Known rows, with every step that occurs:
puvos > rulogas > ketoni > zame: 1.406 -0.942 -1.385 1.584 0.204 0.175 1.497 -2.273 -0.531 -0.613 -2.278
 0.199 1.161 -2.828 -0.208 -1.811 0.187 -0.332 -1.164 0.905 -1.047 0.404
rulogas > puvos: 0.060 -1.283 -0.090 0.163 -2.271 -0.609 0.797 -0.935 -0.360 0.452 -1.516
 -0.296 1.221 -2.859 1.429 -0.807 -0.902 -0.090 0.911 -1.307 1.187 0.836
sete > bebariz > zame > ketoni > rulogas > puvos: -0.416 -0.638 0.746 1.647 0.423 -0.095 0.453 0.680 0.912 -1.029 2.266
 -1.776 3.003 -0.031 2.490 -2.076 0.750 0.622 1.370 -0.909 1.256 -0.593
sumeda > bebariz > zame: 0.588 0.474 1.569 1.005 -1.256 -1.366 -1.457 -1.053 0.549 -2.408 1.257
 -1.692 -0.392 -1.089 -1.111 -0.220 -0.395 -0.861 0.146 -0.781 0.424
 0.434
bebariz > sumeda > ketoni > zame: -1.580 0.703 -1.755 -0.004 -0.813 -0.136 1.121 0.324 2.229 0.247 -0.625
 0.652 -2.167 2.062 -2.536 3.522 0.129 -1.692 -1.242 0.366 -2.197 -2.027
puvos > zame > bebariz > sumeda > ketoni: -0.472 0.886 1.207 -0.421 0.281 -0.724 0.681 1.334 -0.208 1.188 -0.502
 1.198 -3.509 2.512 -1.409 2.437 0.081 -0.740 -2.567 2.221 -0.831 -0.224
bebariz > zame > puvos > rulogas > ketoni: 0.493 -1.207 0.135 1.465 -1.032 0.024 -1.753 -1.445 -2.919 -0.695 -0.105
 -0.032 1.546 -3.288 -0.705 -0.393 -1.494 -0.237 0.420 3.012 0.979
 -0.032
zame > puvos > rulogas > ketoni > sumeda > bebariz: 0.594 -0.132 -1.774 -0.883 2.562 1.220 -2.635 0.764 -3.131 -0.256 -1.415
 -0.605 0.569 -1.372 -0.770 -2.242 0.749 -0.319 1.071 -0.170 -0.294
 1.249
sete > bebariz > zame: -0.268 -0.239 2.719 0.518 -1.577 -1.052 0.183 -0.762 0.797 -1.306 1.936
 -0.249 0.454 -0.211 -1.768 -1.477 -0.114 0.452 1.537 0.291 1.708 0.752
rulogas > ketoni > sumeda > bebariz > zame: -0.361 2.095 -1.156 0.964 -0.641 0.237 -3.276 0.334 -0.852 -2.982 1.871
 -2.078 -1.162 -0.918 -0.778 -0.351 -0.910 -2.042 0.063 -0.359 -1.410
 -0.126
sumeda > ketoni > zame: 0.682 1.039 -1.909 0.285 -0.687 0.405 1.361 -3.103 2.723 -0.907 -0.407
 1.303 -0.780 0.967 -1.783 2.077 0.451 -0.822 0.184 -0.266 -0.304 0.461
ketoni > sumeda > bebariz > zame: -0.457 2.048 0.678 -0.416 -0.579 -0.592 -3.075 0.095 1.366 -2.881 1.907
 -1.299 -1.261 0.123 -0.302 -0.135 0.170 -1.085 0.422 -1.409 -0.754
 -0.740
bebariz > zame > puvos: 0.129 -0.882 2.022 0.428 -1.845 -0.022 -0.393 -1.471 -0.222 -0.553 1.291
 0.829 1.282 0.161 -0.838 1.979 -1.726 1.022 2.057 0.413 2.266 -0.024
puvos > rulogas > ketoni > zame > bebariz: 1.866 -0.963 -0.732 0.023 1.528 -0.447 2.373 -0.187 -1.212 0.520 -2.177
 0.799 0.471 -0.012 0.230 -3.279 0.576 0.955 0.442 -0.267 -1.762 0.930
sete > bebariz > sumeda > ketoni > rulogas > puvos: -2.458 -1.312 -1.611 0.252 1.258 0.999 -0.059 3.152 0.294 2.748 -0.395
 -0.749 -1.113 1.877 -2.043 -0.086 2.296 -1.417 -1.625 -0.074 0.023
 -0.186
zame > ketoni: 2.027 0.368 0.648 -0.720 -0.811 -0.266 1.453 -2.549 0.595 -0.064 0.245
 -0.081 2.709 -2.619 2.053 -0.639 -1.046 1.973 0.688 0.039 0.442 0.678
sumeda > ketoni: 0.756 0.623 -1.059 -1.179 -0.807 0.295 -0.790 -2.826 0.721 0.634 -0.595
 0.994 -0.073 -2.228 -1.552 1.402 0.256 -0.144 -0.229 1.260 0.943 1.715
zame > bebariz > sumeda: -0.558 -0.833 1.797 -2.047 -0.469 -1.590 1.879 2.416 -0.466 3.720 -0.455
 0.949 -0.650 1.732 -0.362 -0.627 -0.486 1.113 0.267 -0.380 -1.006
 -0.722
zame > ketoni > sumeda > bebariz: 0.769 1.936 -0.538 -1.890 1.035 0.261 -1.038 -0.041 1.080 -2.126 1.285
 -0.985 0.623 -0.554 1.601 -1.256 0.855 0.137 1.095 -2.069 -1.324 -0.223
zame > bebariz: 1.661 -0.702 1.851 -2.103 0.539 -1.059 1.845 -0.214 -0.357 2.418 -0.610
 1.175 0.942 0.668 0.580 -2.032 -0.089 2.410 1.393 -1.122 0.896 2.052
ketoni > sumeda: 0.354 1.072 0.208 -1.863 -0.884 0.485 -0.753 -0.914 1.341 0.492 -0.241
 1.180 0.355 -0.947 1.121 -0.298 -0.197 1.326 0.405 -0.650 -0.134 0.829
zame > bebariz > sumeda > ketoni: -1.461 0.050 -0.262 -2.547 0.198 -0.979 0.007 2.025 -0.096 2.794 -0.559
 1.381 -1.910 2.341 -2.163 0.687 0.200 -0.290 -0.637 1.128 -1.455 -0.375
sumeda > bebariz > zame > ketoni: 1.009 1.340 1.021 0.684 -0.830 -1.344 -1.282 -0.999 0.729 -3.728 2.688
 -2.576 1.429 -1.598 0.557 -0.842 -0.743 -0.321 0.429 -0.520 -0.571
 -0.931
ketoni > rulogas > puvos: 0.812 -1.778 -0.834 0.993 0.091 0.434 0.642 -1.126 0.353 2.228 -1.291
 -0.551 1.569 -1.634 2.863 -0.702 0.544 0.649 -0.838 -2.231 1.842 1.554
rulogas > puvos > zame > ketoni > sumeda: -0.101 1.433 0.223 0.859 -1.228 0.312 0.280 0.326 0.734 -2.900 0.375
 0.117 0.219 -0.957 5.126 0.337 -1.144 -0.775 0.135 -0.465 -0.412 -1.071
rulogas > puvos > zame > bebariz > sumeda > ketoni: -1.776 0.116 0.237 0.362 -0.880 -0.868 0.491 3.403 -1.006 1.112 -1.114
 0.581 -3.683 2.115 0.019 1.953 -0.296 -2.218 -1.446 1.298 -1.164 -1.090

Rows:
0.265 -0.511 -2.933 0.281 0.564 0.996 -1.204 -1.802 0.432 1.659 -0.895
 -0.110 0.411 -0.587 1.154 1.356 1.496 -0.851 -1.057 -0.419 1.407 1.660 -> sumeda > ketoni > rulogas > puvos
1.292 -1.502 -1.582 1.594 -0.180 1.180 3.381 -1.510 -1.234 0.199 -0.678
 1.001 1.497 1.364 -1.052 1.685 -1.896 0.675 2.582 -1.552 1.286 0.535 -> rulogas > ketoni > zame > puvos
-0.506 2.568 0.523 -1.202 -1.754 -0.089 -1.785 -0.556 2.190 -2.397 3.013
 -0.191 1.072 -0.873 2.440 0.360 -1.209 0.308 0.922 0.598 -1.338 -2.154 -> bebariz > zame > ketoni > sumeda
0.541 1.008 -1.862 -0.803 -0.702 1.208 -0.802 -0.787 -0.908 0.351 -0.573
 0.392 0.440 -2.274 0.671 -0.628 -1.198 0.092 -0.268 0.320 -0.391 1.527 -> rulogas > ketoni > sumeda
0.374 1.180 -0.221 -1.800 0.669 0.179 -1.597 -0.205 0.832 -0.572 -0.251
 -0.735 -0.602 -0.132 0.118 -1.059 0.896 0.389 0.599 -2.272 -0.363 1.172 -> ketoni > sumeda > bebariz
-2.126 -0.628 -1.499 -0.366 0.832 0.509 -0.184 0.784 0.673 1.000 -1.524
 1.696 -1.490 2.187 -3.392 2.584 1.181 -1.104 -0.131 1.526 -1.706 -2.444 -> bebariz > sumeda > ketoni > zame > puvos > rulogas
1.495 -1.235 0.348 3.049 0.034 0.703 1.373 -1.953 0.044 0.425 -1.691
 -0.293 0.321 -0.871 3.658 0.598 0.245 0.152 -2.757 -0.710 2.889 1.486 -> ketoni > rulogas > puvos > zame
0.233 -0.330 -1.415 -1.547 1.351 1.791 -1.503 -0.112 -2.635 0.828 -1.471
 1.352 1.175 -1.928 0.342 -1.445 -0.223 0.641 0.763 1.254 -0.023 0.752 -> zame > puvos > rulogas > ketoni > sumeda
-0.923 0.444 -0.255 0.016 -0.048 1.132 -3.190 -0.167 -1.982 -1.106 0.388
 0.553 0.843 -1.803 -0.134 -0.609 -0.792 -0.268 0.868 2.147 -0.503
 -0.727 -> bebariz > zame > puvos > rulogas > ketoni > sumeda
-0.354 1.365 -1.249 0.406 0.262 0.021 -4.926 0.235 -1.327 -2.858 0.605
 -2.066 -1.029 -3.099 -0.614 -2.290 0.467 -2.417 -1.074 1.343 -2.447
 -0.238 -> puvos > rulogas > ketoni > sumeda > bebariz > zame
-1.905 -0.152 -0.053 -1.075 -0.187 -0.392 0.148 1.949 0.245 1.370 -0.060
 0.236 -1.334 0.623 -4.617 0.233 1.230 -0.991 -0.520 1.658 -0.450 0.008 -> sete > bebariz > sumeda > ketoni
1.619 -1.106 1.344 1.617 1.971 -0.020 2.281 0.211 -0.596 1.919 -1.146
 0.271 -0.401 1.605 4.297 -1.041 0.687 1.535 -1.343 -1.363 2.416 2.172 -> ketoni > rulogas > puvos > zame > bebariz
1.168 1.086 -2.318 -0.388 0.655 0.642 -1.890 0.132 -1.520 -1.031 -0.159
 -1.213 -0.531 -1.294 -0.374 -1.505 -0.207 -0.809 -0.129 -1.074 -0.620
 1.568 -> rulogas > ketoni > sumeda > bebariz
0.129 0.736 0.514 0.106 2.851 0.262 0.645 0.754 0.338 3.186 -0.363 1.104
 -2.849 3.750 -0.110 2.922 1.459 0.776 -4.374 1.902 0.399 0.306 -> puvos > zame > bebariz > sumeda > ketoni > rulogas
-0.668 -0.455 1.382 -0.993 -0.324 -1.265 3.613 2.611 1.294 2.181 -0.397
 1.323 -1.628 4.588 -0.890 -0.068 -0.151 0.899 0.313 -2.315 -2.179
 -2.160 -> ketoni > zame > bebariz > sumeda
-0.502 -1.427 1.397 1.481 1.261 -0.361 1.957 2.916 -0.855 3.291 -0.958
 -0.031 -1.740 2.887 3.210 0.732 0.296 0.513 -2.667 -0.803 0.685 -0.215 -> ketoni > rulogas > puvos > zame > bebariz > sumeda
0.233 0.131 -0.696 2.221 0.938 -0.535 -1.486 0.120 0.390 -2.616 2.219
 -3.416 1.542 -0.571 3.371 -0.514 0.428 -1.145 -0.031 -1.693 -0.014
 -0.999 -> sumeda > bebariz > zame > ketoni > rulogas > puvos
-0.241 -1.872 1.449 1.028 0.600 0.218 -0.989 0.219 -3.248 -0.877 0.464
 -0.499 2.055 -1.620 -2.985 -2.543 -0.141 0.325 1.837 2.484 1.619 1.045 -> sete > bebariz > zame > puvos > rulogas > ketoni
0.351 0.011 -0.340 1.954 -0.672 -0.248 -0.415 -0.890 0.920 -1.111 2.144
 -1.679 2.497 -1.479 4.369 -0.021 -0.544 0.311 0.109 -0.619 0.428 -1.388 -> bebariz > zame > ketoni > rulogas > puvos
-1.978 -0.138 -1.470 0.061 -0.294 0.642 1.583 0.892 1.164 0.938 -0.167
 1.685 -1.547 3.965 -3.721 4.596 -0.412 -1.229 0.955 -0.410 -0.868
 -2.207 -> bebariz > sumeda > ketoni > zame > puvos
-0.515 -1.148 2.954 0.083 -0.539 0.122 0.839 0.317 -0.518 -0.591 1.990
 0.324 1.336 1.073 -2.554 -0.086 -0.399 1.639 3.567 -0.149 3.078 0.518 -> sete > bebariz > zame > puvos
-0.300 -0.475 -0.723 0.292 -0.458 -0.589 3.832 2.779 -0.871 2.473 -0.341
 0.274 -1.239 3.497 -0.944 -0.333 -1.196 -0.390 0.136 -1.021 -2.604
 -1.597 -> rulogas > ketoni > zame > bebariz > sumeda
1.898 -1.277 -0.732 0.331 -0.552 -0.218 -0.637 -2.512 -2.414 0.608
 -2.500 -0.342 1.766 -5.554 0.043 -2.922 -0.021 0.213 -2.035 2.288
 -0.162 1.910 -> puvos > rulogas > ketoni
-2.632 -0.840 -0.439 -0.575 1.156 0.735 2.378 2.611 0.756 0.666 0.559
 1.194 -1.550 5.522 -5.389 2.393 0.926 -0.729 2.340 -0.327 -0.195 -1.336 -> sete > bebariz > sumeda > ketoni > zame > puvos
0.433 0.358 2.473 0.089 -1.006 -0.888 0.893 -0.406 1.104 -2.587 3.147
 -0.985 2.323 -0.875 -0.126 -1.771 -0.360 0.957 2.059 0.736 0.789 -0.477 -> sete > bebariz > zame > ketoni
-1.125 -0.360 -1.699 2.665 0.131 0.580 -0.833 0.536 0.128 0.899 -1.275
 -0.474 -2.401 0.655 1.022 3.635 0.800 -2.650 -4.388 1.709 0.284 -0.821 -> bebariz > sumeda > ketoni > rulogas > puvos > zame
0.634 1.109 1.170 0.498 -1.986 -0.973 -0.148 -2.282 1.176 -2.432 2.413
 -0.701 1.873 -2.105 1.627 0.452 -1.537 0.424 0.322 1.195 -0.010 -1.514 -> bebariz > zame > ketoni
-2.033 -0.716 -1.984 -0.806 1.491 0.009 -0.211 3.225 -0.318 4.363 -0.709
 0.183 -1.487 3.352 0.406 0.421 1.451 -0.828 -1.243 -0.561 -0.849 -0.430 -> zame > bebariz > sumeda > ketoni > rulogas > puvos
-1.193 -1.441 1.986 -0.814 -0.526 -0.745 1.825 2.297 -0.283 1.870 -0.236
 -0.191 -0.041 0.254 -2.774 -1.259 0.227 0.819 -0.188 -0.485 0.213
 -0.265 -> sete > bebariz > sumeda
-0.079 -0.504 -1.545 -0.170 1.408 0.968 0.032 -2.204 0.732 -0.639 -1.553
 1.848 0.151 0.920 -2.460 1.079 1.228 -0.416 1.309 0.989 0.033 0.111 -> sumeda > ketoni > zame > puvos > rulogas
-0.877 1.020 1.162 -1.300 0.300 0.268 -2.646 1.037 0.324 -2.121 2.402
 -0.294 -0.672 2.524 -0.909 1.010 -0.374 0.324 2.361 -1.546 0.277 -0.780 -> ketoni > sumeda > bebariz > zame > puvos
1.428 2.196 0.857 0.182 1.210 0.208 -0.738 -0.437 1.080 -3.948 1.207
 -0.896 -0.539 -0.232 2.638 0.209 0.212 0.007 -0.868 -0.584 -0.452
 -0.007 -> puvos > zame > ketoni > sumeda > bebariz
1.501 2.302 1.367 -0.125 -0.431 0.697 0.526 -1.617 1.599 -2.282 0.749
 0.801 0.404 -1.253 3.759 0.729 -0.917 1.170 -1.278 0.664 -0.132 -0.355 -> puvos > zame > ketoni > sumeda
1.127 -2.078 1.423 -1.383 0.858 -0.065 -0.103 -1.461 -1.276 1.682 -2.178
 1.441 2.158 -2.494 -0.133 -1.441 0.524 1.987 1.216 0.726 1.720 1.197 -> zame > puvos > rulogas
